Every row comes from one small tree of marks. Brackets hold a mark, then the marks that hang from it, in the order of their numbers. Every link used is in the known rows. Which tree was each row made from?
Known rows
[Z511 [Z941 Z187]]: [ 0.701 -0.043  2.205  0.314  4.831  0.722 -0.220 -0.069 -3.519  0.037
  1.373 -4.066 -0.520 -2.676 -4.317  1.616  1.262 -0.059  0.640 -2.752
 -0.148  1.073]
[Z941 Z511 Z668]: [-1.622 -3.761  3.695 -3.460  1.921  1.144  3.439 -0.776 -1.750 -0.123
 -0.664  1.204 -1.524  0.430 -3.509 -1.144 -3.503 -0.170  2.332  0.667
  2.941  1.840]
[Z511 [Z941 Z187 [Z668 Z713]] Z998]: [ 0.798 -1.202 -0.483 -1.711  4.258  2.979  3.414  0.527 -2.260  0.904
 -0.832 -2.733 -2.034  1.240 -5.740  0.714  0.846  0.259  1.349 -4.574
 -2.144  1.664]
[Z187 Z511 [Z941 Z668]]: [ 1.489 -2.125 -1.664 -1.644  0.102 -1.956 -3.020 -1.355 -1.980 -1.925
  1.165 -0.978 -1.358  0.726 -1.608 -3.124 -3.514  5.127  3.276 -3.433
 -0.200  1.222]
[Z941 [Z187 Z511]]: [ 1.696  0.577  3.443 -0.117  2.448 -0.327 -1.362  1.087 -3.095 -0.538
 -0.634 -4.775 -0.849 -0.510 -1.672 -1.198  0.440 -0.262  1.138 -1.115
  0.664  3.111]
[Z511 [Z941 Z668] Z998]: [ 1.336 -2.978 -0.137 -2.136  2.595  1.387  3.946 -0.443 -1.630  1.731
  0.809 -1.586 -0.817  1.133 -6.171  0.443 -0.912  2.531  3.078 -5.036
 -2.339  0.190]
[Z998 [Z941 Z511]]: [-0.655 -2.631  2.921  1.309  3.800 -0.668  0.584 -1.915 -1.282 -0.778
  1.796 -2.970  0.414 -0.060 -2.069  0.582 -1.387 -0.722  1.888 -1.383
  0.785  0.891]
[Z998 [Z941 Z668]]: [ 0.766 -2.338  0.118 -0.665  1.871  1.122 -0.092 -1.124 -1.136 -2.590
  2.242 -2.353  0.367  1.616 -1.729 -1.471 -2.224  3.078  3.294 -3.686
 -0.206 -0.601]
[Z511 [Z941 [Z187 Z668]]]: [ 1.105  0.134  2.387 -0.117  5.938 -0.393 -0.890 -1.492 -4.072  0.399
  0.892 -4.286  0.542 -3.462 -3.278  2.415  0.626 -1.464 -0.252 -2.286
  0.163  2.244]
[Z187 [Z511 Z941] Z668]: [ 3.078 -2.014  1.116 -0.611  4.260 -2.967 -2.525 -3.515 -4.702 -0.360
  0.795 -2.174  0.145 -2.384 -2.406  0.045 -1.176  0.334  0.652 -3.050
 -0.924  2.461]
[Z187 Z668 [Z941 [Z511 Z998]]]: [-0.383 -3.340  2.783  0.024  5.264 -3.495  0.164 -4.082 -1.923  3.073
  0.263 -3.783  1.772 -1.420 -2.331  2.305 -3.082 -2.263 -0.100  0.363
  0.901  3.941]
[Z941 Z187 Z668 [Z998 Z511]]: [ 0.516  1.339  1.055 -0.929  0.553  2.966  2.810  3.939  1.145 -2.405
  0.903 -3.470 -0.095  1.662 -2.458 -1.269 -1.240 -0.363  4.128 -3.905
 -1.745  0.165]
[Z187 [Z511 [Z941 [Z668 Z713] Z998]]]: [ 2.437 -1.964 -1.843 -1.154  1.788  1.222  1.025 -0.061 -2.070 -2.182
  0.809  0.730 -2.479  1.269 -3.864 -2.414 -1.145  2.150  2.953 -4.452
 -3.095  0.017]
[Z941 Z668 Z998]: [ 1.107 -2.423  0.854 -2.434  0.621  3.243  4.462  1.461  0.214 -0.699
  1.169 -0.087 -0.222  2.692 -3.637 -2.392 -2.814  1.042  3.904 -1.466
 -1.277 -0.716]
[Z511 [Z998 [Z941 Z187 [Z668 Z713]]]]: [ 1.174 -1.446  0.358  0.113  3.081  2.388  2.536  0.454 -0.748  0.134
 -0.321 -4.711 -0.356  3.268 -2.890 -0.416 -0.114  0.248  1.990 -3.878
 -1.886  1.516]
[Z187 Z511]: [ 2.028 -2.222  1.714  0.105  1.619 -0.963 -0.647 -1.074 -3.019 -0.737
  0.426 -2.652 -1.176  0.551 -2.170 -2.766 -1.264  1.679  2.217 -1.417
 -0.400  1.965]
[Z998 Z511 Z941]: [-0.081 -1.086 -0.650  3.739  2.356 -0.495 -1.448 -1.399 -0.254 -3.623
  3.533 -6.469  1.276  0.420 -1.067 -0.696 -0.878  1.952  4.039 -5.351
 -1.873 -0.465]
[Z187 [Z511 Z941] [Z668 Z713]]: [ 2.426 -2.702 -1.089  0.150  5.695 -1.350 -2.109 -4.293 -5.089 -1.214
 -0.181 -1.820 -0.998 -1.315 -2.065 -0.888 -0.632 -0.609 -0.554 -2.380
 -1.528  2.886]
[Z187 [Z511 [Z998 Z941]] [Z668 Z713]]: [ 3.081 -3.220 -0.517  1.284  4.606 -1.493 -0.713 -3.393 -2.776 -0.072
 -0.834 -4.045  0.264  2.165 -1.212 -1.276 -1.114 -1.357  0.335 -2.981
 -2.594  3.409]
[Z668 Z713]: [-0.631 -3.855 -0.113  1.022  4.866  2.986  1.490 -2.530 -3.122 -1.082
  0.165 -3.049 -1.648  1.245 -2.890 -2.603 -0.397 -0.723  0.255  1.377
 -0.017  1.897]
[Z187 [Z941 Z511 Z668]]: [-1.503 -3.179  0.975 -2.083  2.281 -0.697  0.281 -1.909 -1.225 -0.088
  0.803 -0.470 -0.911 -0.522 -2.742 -0.500 -3.916  1.575  1.996 -0.558
  2.101  1.593]
[Z941 Z187 Z668 Z998]: [ 1.146  0.733  2.441 -2.498  1.162  3.585  3.389  3.744  0.061 -0.670
  0.300 -1.927 -0.196  1.530 -3.034 -0.970 -1.243 -0.695  2.966 -1.685
 -0.634  0.566]

Which tree is each row?
[-0.112 -1.296 -1.679  1.242  1.082  0.456 -0.936 -0.735  0.040 -4.561
  2.949 -4.337  0.713  1.517 -1.005 -1.651 -2.365  3.535  4.961 -6.242
 -1.564 -1.026]  [Z998 Z511 [Z941 Z668]]
[ 1.991  0.575  1.864  1.791  2.725 -0.844 -2.642  0.366 -2.033 -2.133
  1.418 -5.628  0.251  0.061 -0.541 -0.287  0.412  0.756  1.778 -3.875
 -0.662  1.225]  [Z998 [Z941 [Z187 Z511]]]
[ 1.548 -0.618  0.372 -2.290  1.875  2.710  1.412  1.432 -2.384 -0.890
 -2.746 -2.520 -2.773  3.136 -2.685 -2.693 -0.501  0.411  1.483 -2.665
 -0.599  3.216]  [Z941 [Z187 [Z511 Z998]] [Z668 Z713]]
[-0.664 -2.997  3.266 -3.028  1.136  2.365  5.988  1.409  0.763  0.148
  0.112  2.044 -0.985  1.863 -4.093 -1.078 -3.571 -1.508  3.670  0.014
  0.330  0.434]  [Z941 Z511 Z668 Z998]
[ 2.368 -1.297 -0.881  1.449  0.857 -1.969 -1.505 -0.131 -0.376 -0.901
  2.260 -2.526 -0.162  0.625 -1.896 -2.043 -1.953  2.194  2.970 -3.025
 -2.635  0.697]  [Z187 Z511 [Z941 Z998]]
[ 3.786 -2.437  1.058 -0.490  4.062 -3.048 -0.042 -2.776 -3.584  1.929
 -0.123 -3.251  0.349 -0.759 -3.482  0.725 -0.872 -0.147  1.176 -4.219
 -2.603  3.022]  [Z187 [Z511 Z941 Z998] Z668]
[-1.731 -4.819  1.544 -2.688  3.117  2.762  6.048 -1.015 -1.203  1.235
 -2.177  0.580 -2.585  3.212 -4.600 -1.318 -2.630 -1.497  1.750  0.229
  0.908  2.720]  [Z941 [Z511 Z998] [Z668 Z713]]
[ 0.349 -1.492 -0.567 -0.880  0.076  2.785  3.696  1.815  1.357 -2.438
  1.998 -1.522 -0.005  2.546 -3.060 -2.667 -2.763  1.382  5.205 -3.666
 -2.485 -1.008]  [Z941 Z668 [Z998 Z511]]
[-0.909 -0.890  6.587 -0.247  3.924  0.261  4.088  1.350 -1.274  3.480
 -1.918 -4.429 -0.665  0.020 -4.028  1.924  0.209 -4.301  0.639  0.688
  1.691  4.175]  [Z941 Z187 [Z511 Z998]]
[-0.943 -0.747  6.975 -0.990  5.728 -1.019  0.629 -0.825 -3.373  1.751
 -1.493 -3.817  0.539 -2.601 -1.867  2.463 -0.930 -5.602 -1.212  2.345
  3.412  4.856]  [Z941 [Z187 Z668] Z511]
[-0.548  0.225  6.069  0.215  3.374  1.244  4.295  2.867  0.004  1.427
 -0.498 -2.733 -0.255 -0.491 -3.475  1.383 -0.274 -5.378  1.123  1.069
  0.538  2.224]  [Z941 Z187 Z511 Z998]
[ 0.652  1.001  1.232  2.378  4.799  1.965  1.085  0.848 -0.567 -1.432
  0.369 -6.088  1.149  0.009 -1.353  0.267  0.195 -4.840  0.641 -1.554
 -2.320  2.399]  [Z941 [Z187 [Z668 Z713]] [Z998 Z511]]
[ 1.494 -1.003  1.271  0.480  6.473  0.678  1.935 -1.154 -3.240  2.412
 -0.626 -5.144 -0.095 -0.834 -4.904  2.694  1.540 -2.558 -0.598 -3.347
 -2.222  2.990]  [Z511 [Z941 [Z187 [Z668 Z713]]] Z998]
[ 2.663  1.075  1.899 -2.465 -0.210  2.019  1.744  4.136 -0.309 -1.542
 -0.369 -1.205 -1.018  2.063 -2.340 -2.116 -1.265  0.319  3.369 -3.022
 -1.372  1.141]  [Z941 [Z187 Z511] Z668 Z998]
[-0.726 -2.656  1.925 -1.190  2.262  0.242  1.178 -1.247 -0.895 -1.881
  1.295 -0.763 -0.282  1.012 -2.149 -0.353 -2.746  0.954  3.012 -2.440
  1.187  0.301]  [Z998 [Z941 Z511 Z668]]
[ 2.450 -2.242 -2.223  1.320  4.113 -2.029 -2.449 -3.063 -1.796 -1.029
  0.760 -2.515  0.374  0.473 -0.582 -1.529 -2.351 -0.936  0.160 -1.593
 -2.729  2.764]  [Z187 Z511 [Z668 Z713] [Z941 Z998]]
[ 0.636 -2.713 -1.618  1.631  5.869  0.107 -0.797 -3.513 -1.586 -0.077
  1.514 -3.408  1.398 -0.129 -1.283 -0.239 -2.271 -2.323 -0.359  0.122
 -1.726  2.074]  [Z187 [Z668 Z713] [Z941 Z998]]
[ 0.569  1.639  2.452  2.336  2.307  1.886  1.827  3.127  0.697 -1.200
  1.445 -6.218  0.859  0.228 -2.439 -0.071  0.379 -2.232  2.986 -2.567
 -2.232  0.790]  [Z941 Z187 [Z998 Z511]]
[ 1.379  0.443  0.812 -1.826  2.832  2.526  2.248  2.254 -1.176 -0.873
  1.513 -1.233 -0.760 -0.675 -4.774  0.799 -0.106  0.514  2.408 -4.418
 -1.780 -0.474]  [Z511 [Z941 Z187 Z668 Z998]]
[-0.251  0.572  0.385  2.128  3.741  0.115 -0.836 -0.136 -1.923 -1.936
  2.051 -5.946 -0.138 -2.213 -3.433  0.673  0.722  0.695  2.537 -4.655
 -1.202  0.624]  [Z998 [Z511 [Z941 Z187]]]
[ 0.120 -3.128 -1.299  1.163  6.437 -1.029 -2.686 -5.202 -3.591 -0.248
  0.991 -4.087  0.959 -0.960 -0.803 -0.315 -2.181 -0.909 -1.290  0.762
  0.211  3.302]  [Z187 [Z668 Z713] Z941]
[ 1.589 -3.009  0.685 -0.274  1.794  1.201  2.946 -0.231 -0.264  0.644
  1.142 -3.760  0.498  3.423 -3.316 -0.686 -1.499  2.003  3.499 -4.205
 -2.061  0.414]  [Z511 [Z998 [Z941 Z668]]]
[ 0.521 -2.060 -1.189 -0.939  1.188  0.888  0.934  0.001  0.463 -0.831
  2.480 -1.331  0.164  1.169 -2.743 -1.547 -3.253  2.635  3.292 -2.140
 -1.321 -0.404]  [Z187 [Z941 Z668 Z998]]
[ 1.280 -1.901 -0.515 -1.657  2.543  2.539  3.202  0.537 -0.928 -0.632
  2.350  0.238 -0.816  0.113 -5.065 -0.317 -1.431  1.790  3.402 -4.202
 -2.393 -1.570]  [Z511 [Z941 Z668 Z998]]
[ 2.102  0.418 -0.152 -1.963  1.295  3.750  1.906  3.117 -0.670 -2.307
 -1.218 -0.713 -2.534  2.932 -2.412 -3.006 -0.707 -0.680  2.257 -2.306
 -1.851  1.541]  [Z941 [Z187 Z511] [Z668 Z713] Z998]
[-1.158 -3.386  0.390 -0.646  3.391  1.784  1.413 -1.959 -1.218 -2.572
  0.663 -0.568 -1.168  1.801 -2.000 -0.962 -2.466  0.086  1.823 -1.873
  0.904  0.766]  [Z998 [Z941 Z511 [Z668 Z713]]]
[-0.460 -0.725  3.429  1.339  6.138 -0.364 -0.846 -1.912 -2.512 -0.977
 -0.059 -4.409  0.841 -1.097 -0.715  1.998 -0.398 -4.245 -0.778 -0.770
  1.453  3.076]  [Z998 [Z941 [Z187 [Z668 Z713]] Z511]]
[ 2.213  0.010  1.127  1.875  4.675 -0.678 -3.309 -1.502 -2.961 -2.363
  0.375 -5.492  0.641 -0.075  0.209  0.035  0.073 -1.219  0.076 -3.239
 -0.713  2.682]  [Z998 [Z941 [Z187 Z511 [Z668 Z713]]]]
[ 1.512 -1.096  1.707 -0.330  2.257  1.463  2.346  0.987 -0.399  0.604
  0.235 -4.998  0.455  2.827 -2.893  0.232 -0.408  1.039  2.755 -4.412
 -1.449  1.201]  [Z511 [Z998 [Z941 Z187 Z668]]]
[ 1.875 -0.375  2.613 -0.038  5.715 -0.326  1.847 -0.547 -2.884  3.189
 -0.035 -5.491  0.945 -1.554 -4.899  3.289  1.056 -1.879  0.278 -3.777
 -1.906  2.670]  [Z511 [Z941 [Z187 Z668]] Z998]
[ 1.856 -0.071  2.413 -0.097  5.008 -0.330 -2.182 -1.162 -4.435 -0.734
 -1.543 -4.755 -0.440 -0.827 -0.705 -0.827  0.070 -2.712 -1.167  0.136
  0.646  4.517]  [Z941 [Z187 Z511 [Z668 Z713]]]
